Each row was made from one walk, in order. Every step used is in the known rows, and no mark comes twice. Write each row's walk.
Known rows:
z, d, e, u: [-2.36  1.08 -0.93  0.51  0.86  0.87 -0.06 -1.19  0.84 -0.60  0.77  0.19
 -0.73  0.39 -1.10  1.95  1.12 -0.54 -0.46 -0.47]
n, f, z, s: [ 0.90  0.38 -2.00  0.89  4.31  0.79 -0.13 -0.65  0.63  0.96  0.61  0.33
 -0.95  0.66 -0.63  0.05  0.30 -0.12 -0.50  0.27]
v, d, e: [ 1.64  0.50 -0.84  0.00 -0.02  0.49  0.26 -0.13 -0.78  1.03  0.36  0.05
  0.70  0.21 -0.85  1.05  0.71 -0.06 -0.49 -0.33]
w, p: [-0.56  0.60 -0.19 -1.36 -0.02 -0.54  0.13 -0.87  0.13  0.31 -1.17  0.09
 -1.51  1.02 -0.41  1.19 -0.68 -0.38 -0.47 -0.10]
j, n, f, z, s, e: [ 1.80  0.42 -1.01  0.60  3.01  0.59 -0.12 -0.87  0.41  1.37  1.09  0.54
 -1.33  0.29 -0.31  1.29  0.29  1.59 -0.15  0.22]
e, w, z: [ 0.00  0.57 -0.08 -0.88  0.63 -0.12  0.26 -1.59  0.58  0.28 -1.14  0.07
 -1.23  0.20 -0.13  1.16  0.54 -0.54 -0.91 -0.10]
w, e, u, z: [-4.06  1.29 -1.43  0.11  0.92 -0.78 -0.07 -1.34  0.58  0.20 -0.31 -0.26
 -1.03  0.05  0.03  3.68 -0.12 -0.93 -0.73 -0.27]
z, s, e: [ 1.55  0.76 -1.71  0.62  2.17  0.73  0.85 -1.16 -0.18  0.37  0.06  0.03
 -0.55  0.48 -0.18 -0.20  0.31  1.06 -0.31  0.15]
n, f, e, u: [-1.62  0.97 -0.80 -0.39  1.46 -0.09 -0.32 -1.29  1.11  0.14  0.26  0.75
 -0.67  0.13  0.19  0.78  0.99  0.99 -0.70 -0.31]
u, z, d, e, w, p: [-2.42  0.97 -0.41 -1.00  1.84  1.10  0.31 -1.41  0.70  1.09 -0.58  0.16
 -1.72  0.62 -0.62  4.96  0.85 -1.53 -0.94 -0.23]
f, e: [-0.63  0.59 -0.61  0.04  0.71  0.31 -0.31 -1.26  0.10  0.62 -0.43  0.28
 -0.55  0.38  0.11  0.65  0.59  1.03 -0.56 -0.05]
j, n, f: [ 0.06  0.39  1.78 -0.29 -0.75 -0.82 -0.38 -1.27  0.43  0.64  0.49  1.19
 -0.69  0.49 -0.40  1.43  0.24 -0.04 -0.72  0.16]
j, n: [-0.87  0.41  1.08 -0.22 -1.33 -0.58 -0.32 -1.68 -0.37  0.14  0.01  0.60
 -0.87  0.73 -0.45  1.27  0.04  0.19 -0.42  0.08]
n, f: [ 0.50  0.55  0.62 -0.12  0.55 -0.31 -0.19 -0.82  0.63  0.59 -0.13  0.75
 -0.40  0.45 -0.33  0.47  0.62 -0.48 -0.83  0.12]
s, e: [ 1.09  0.80 -0.38 -0.09  0.33  0.31  0.03 -0.96  0.04  0.40 -0.74  0.08
 -0.66  0.27  0.08  0.75  0.74  0.90 -0.50 -0.20]
j, n, f, z, s, e, w: [ 1.04  0.68 -1.06 -0.22  3.60  0.94  0.07 -1.71  0.25  1.37  1.07  0.67
 -1.69  0.18  0.14  1.37  0.89  1.70 -0.51 -0.02]
e, w, p: [-1.49  0.86 -0.13 -2.26  0.56 -0.24  0.37 -1.74  0.01  0.30 -1.13  0.22
 -1.87  0.83 -0.02  1.35  0.05 -0.27 -0.83 -0.30]
j, n, f, e, w: [-1.05  0.60  1.18 -0.96  0.54 -0.11 -0.34 -2.14  0.43  1.18  0.62  1.33
 -1.08  0.02  0.46  1.74  1.21  1.39 -0.96 -0.11]
v, d, e, w, z: [ 2.02  0.45 -0.69 -1.06  0.31  0.41  0.66 -0.56 -0.16  1.25 -0.20 -0.06
 -0.13 -0.13 -0.58  1.70  0.90 -0.37 -0.77 -0.32]
z, d: [-0.85  0.66  0.14  0.88 -0.30  0.49 -0.31 -1.18  0.83 -0.25 -0.09  0.23
 -0.68  0.77 -0.65  2.12  1.24 -0.56 -0.59 -0.02]
n, f, e: [ 0.36  0.51  0.08 -0.08  1.30  0.02 -0.38 -0.86  0.80  1.08 -0.01  0.81
 -0.42  0.17  0.24  0.69  0.98  0.87 -0.78  0.10]
f, e, w, p, g: [-2.11  1.04 -1.38 -2.02  1.01  0.38  1.15 -2.14 -0.19  1.03 -1.27  0.20
 -1.97  0.27  0.16  0.83 -0.11  1.37 -0.74 -0.07]

Which walk is each row?
[-0.42  1.08 -3.58  0.49  4.11  1.30  0.12 -1.14  0.11 -0.15  0.38 -0.43
 -1.48  0.39 -0.22  0.43  0.40  1.56 -0.06 -0.37]	f, z, s, e, u
[ 0.70  0.88 -2.35  0.25  2.04  0.22  1.13 -1.08  0.80 -0.45 -0.34 -0.28
 -1.27  0.18 -0.35  0.43 -0.09  0.96 -0.13 -0.06]	w, z, s, e, u
[-0.93  1.24 -1.28 -0.69  0.54  0.16  0.05 -1.41  0.22 -0.53 -0.36  0.00
 -0.88  0.10  0.11  1.05  0.71  1.10 -0.41 -0.59]	s, e, u
[ 1.42  0.70 -0.31 -1.04  0.73  0.19  0.45 -1.35  0.63  0.58 -1.34 -0.07
 -1.39 -0.08  0.30  1.41  0.72  0.73 -0.76 -0.16]	s, e, w, z
[-1.19  0.73 -0.41  1.09  1.33  1.22 -0.23 -0.90  0.56  0.84 -0.07  0.24
 -0.44  0.37 -0.93  4.04  1.11 -1.49 -0.68  0.07]	u, z, d, e
[-3.80  1.18 -2.77  0.99  2.98 -0.35  0.74 -1.55  0.40  0.10  0.45 -0.30
 -1.03  0.28 -0.17  2.81 -0.47 -0.68 -0.58  0.03]	w, e, u, z, s
[-3.60  0.91  0.57  0.92  0.50  0.12 -0.81 -1.74  1.55  0.28  1.02  1.13
 -1.21  0.15 -0.01  5.53  1.75  0.53 -0.67 -0.02]	j, n, f, e, u, z, d
[ 0.09  0.99 -1.38 -2.15  0.18  0.54  1.67 -0.96 -1.07  1.44 -0.45  0.01
 -0.69  0.10 -0.83  1.00 -0.04  0.24 -0.69 -0.31]	v, d, e, w, p, g
[-1.88  0.98 -0.28  0.29  2.07  1.59 -0.02 -1.65  0.50  0.92  0.16  0.28
 -0.90  0.24 -0.51  4.24  1.74 -1.29 -1.08 -0.18]	u, z, d, e, w
[-2.41  1.11 -2.15  0.72  3.00  0.46  0.58 -1.98 -0.08 -0.44  0.09  0.15
 -0.82  0.72 -0.40  1.66  0.14 -0.39 -0.57  0.05]	e, u, z, s
[-2.25  1.12 -1.39 -0.14  2.02  0.56 -0.01 -1.38 -0.02  0.28 -0.10  0.18
 -0.58  0.17 -0.62  2.51  0.36 -0.95 -0.69 -0.34]	d, e, u, z
[-1.06  0.70 -0.77 -1.17  3.30  1.28 -0.41 -0.51  1.58  1.47  0.31  0.30
 -2.13  0.48 -0.75  3.24  1.01 -0.77 -0.75 -0.35]	n, f, z, d, e, w, p
[-0.44  1.17 -2.33  0.31  2.21  0.59  0.92 -1.56  0.12 -0.60  0.34 -0.06
 -0.81  0.37 -0.21 -0.06  0.39  1.40 -0.26 -0.26]	z, s, e, u
[-1.77  0.88 -1.35  0.67  3.18  1.32 -0.88 -0.36  1.76  0.34  1.27  0.33
 -1.33  0.17 -1.08  2.45  1.42 -0.64 -0.49 -0.48]	n, f, z, d, e, u
[-0.47  0.28  0.47  0.92  1.53  0.94 -1.07 -0.41  1.19  1.37  1.46  0.72
 -1.21  0.25 -1.16  3.17  0.99 -0.39 -0.40 -0.04]	j, n, f, z, d, e
[ 1.01  0.44 -1.01  0.02  3.51  0.44  0.90 -1.44  1.36  1.21  0.11  0.55
 -1.11  0.02  0.08  0.24  0.71  0.82 -0.85  0.36]	n, f, e, w, z, s
[ 0.98  0.77  0.01 -0.18  0.22  0.80  0.29 -1.29  1.49  0.24 -0.82 -0.11
 -1.54 -0.03 -0.07  3.08  1.68  0.34 -0.69 -0.20]	s, e, w, z, d
[-1.29  0.78 -0.80  0.40  0.58  0.53  0.14 -0.70  1.63 -0.44  0.08 -0.11
 -1.09  0.18 -1.29  2.41  0.55 -1.02 -0.36 -0.26]	w, z, d, e, u
[-0.64  1.26 -2.42 -1.11  3.10  0.93  2.15 -2.09 -0.49  1.28 -1.26 -0.07
 -1.97  0.25  0.05  1.99 -0.32  0.84 -0.69  0.32]	u, z, s, e, w, p, g
[-1.89  1.36 -1.03  0.77  0.90  0.94 -0.19 -1.39  1.07 -0.40 -0.34  0.00
 -1.13  0.22  0.00  4.74  1.84  0.12 -0.53 -0.38]	s, e, u, z, d
[ 0.91  0.82 -1.90  0.93  2.87  0.94  0.76 -1.26 -0.24  0.84 -0.40  0.01
 -0.59  0.45 -0.01  1.92  0.48  0.49 -0.48  0.26]	u, z, s, e
[ 0.63  0.32  0.07  0.85  0.27  0.63  0.15 -0.26  1.40  0.55 -0.24 -0.01
 -0.80  0.25 -1.36  2.39  0.47 -1.25 -0.47  0.10]	w, z, d, e
[ 0.43  0.81 -0.82 -2.22  0.51  0.32  0.68 -0.61 -0.70  1.27 -0.20  0.02
 -0.61  0.52 -0.49  1.95  0.33 -0.07 -0.69 -0.56]	v, d, e, w, p
[ 0.42  1.02 -2.96  0.47  4.56  1.00  0.08 -0.76  0.93  0.34  0.84  0.10
 -1.35  0.21 -0.19  0.48  0.73  1.24 -0.25 -0.27]	n, f, z, s, e, u
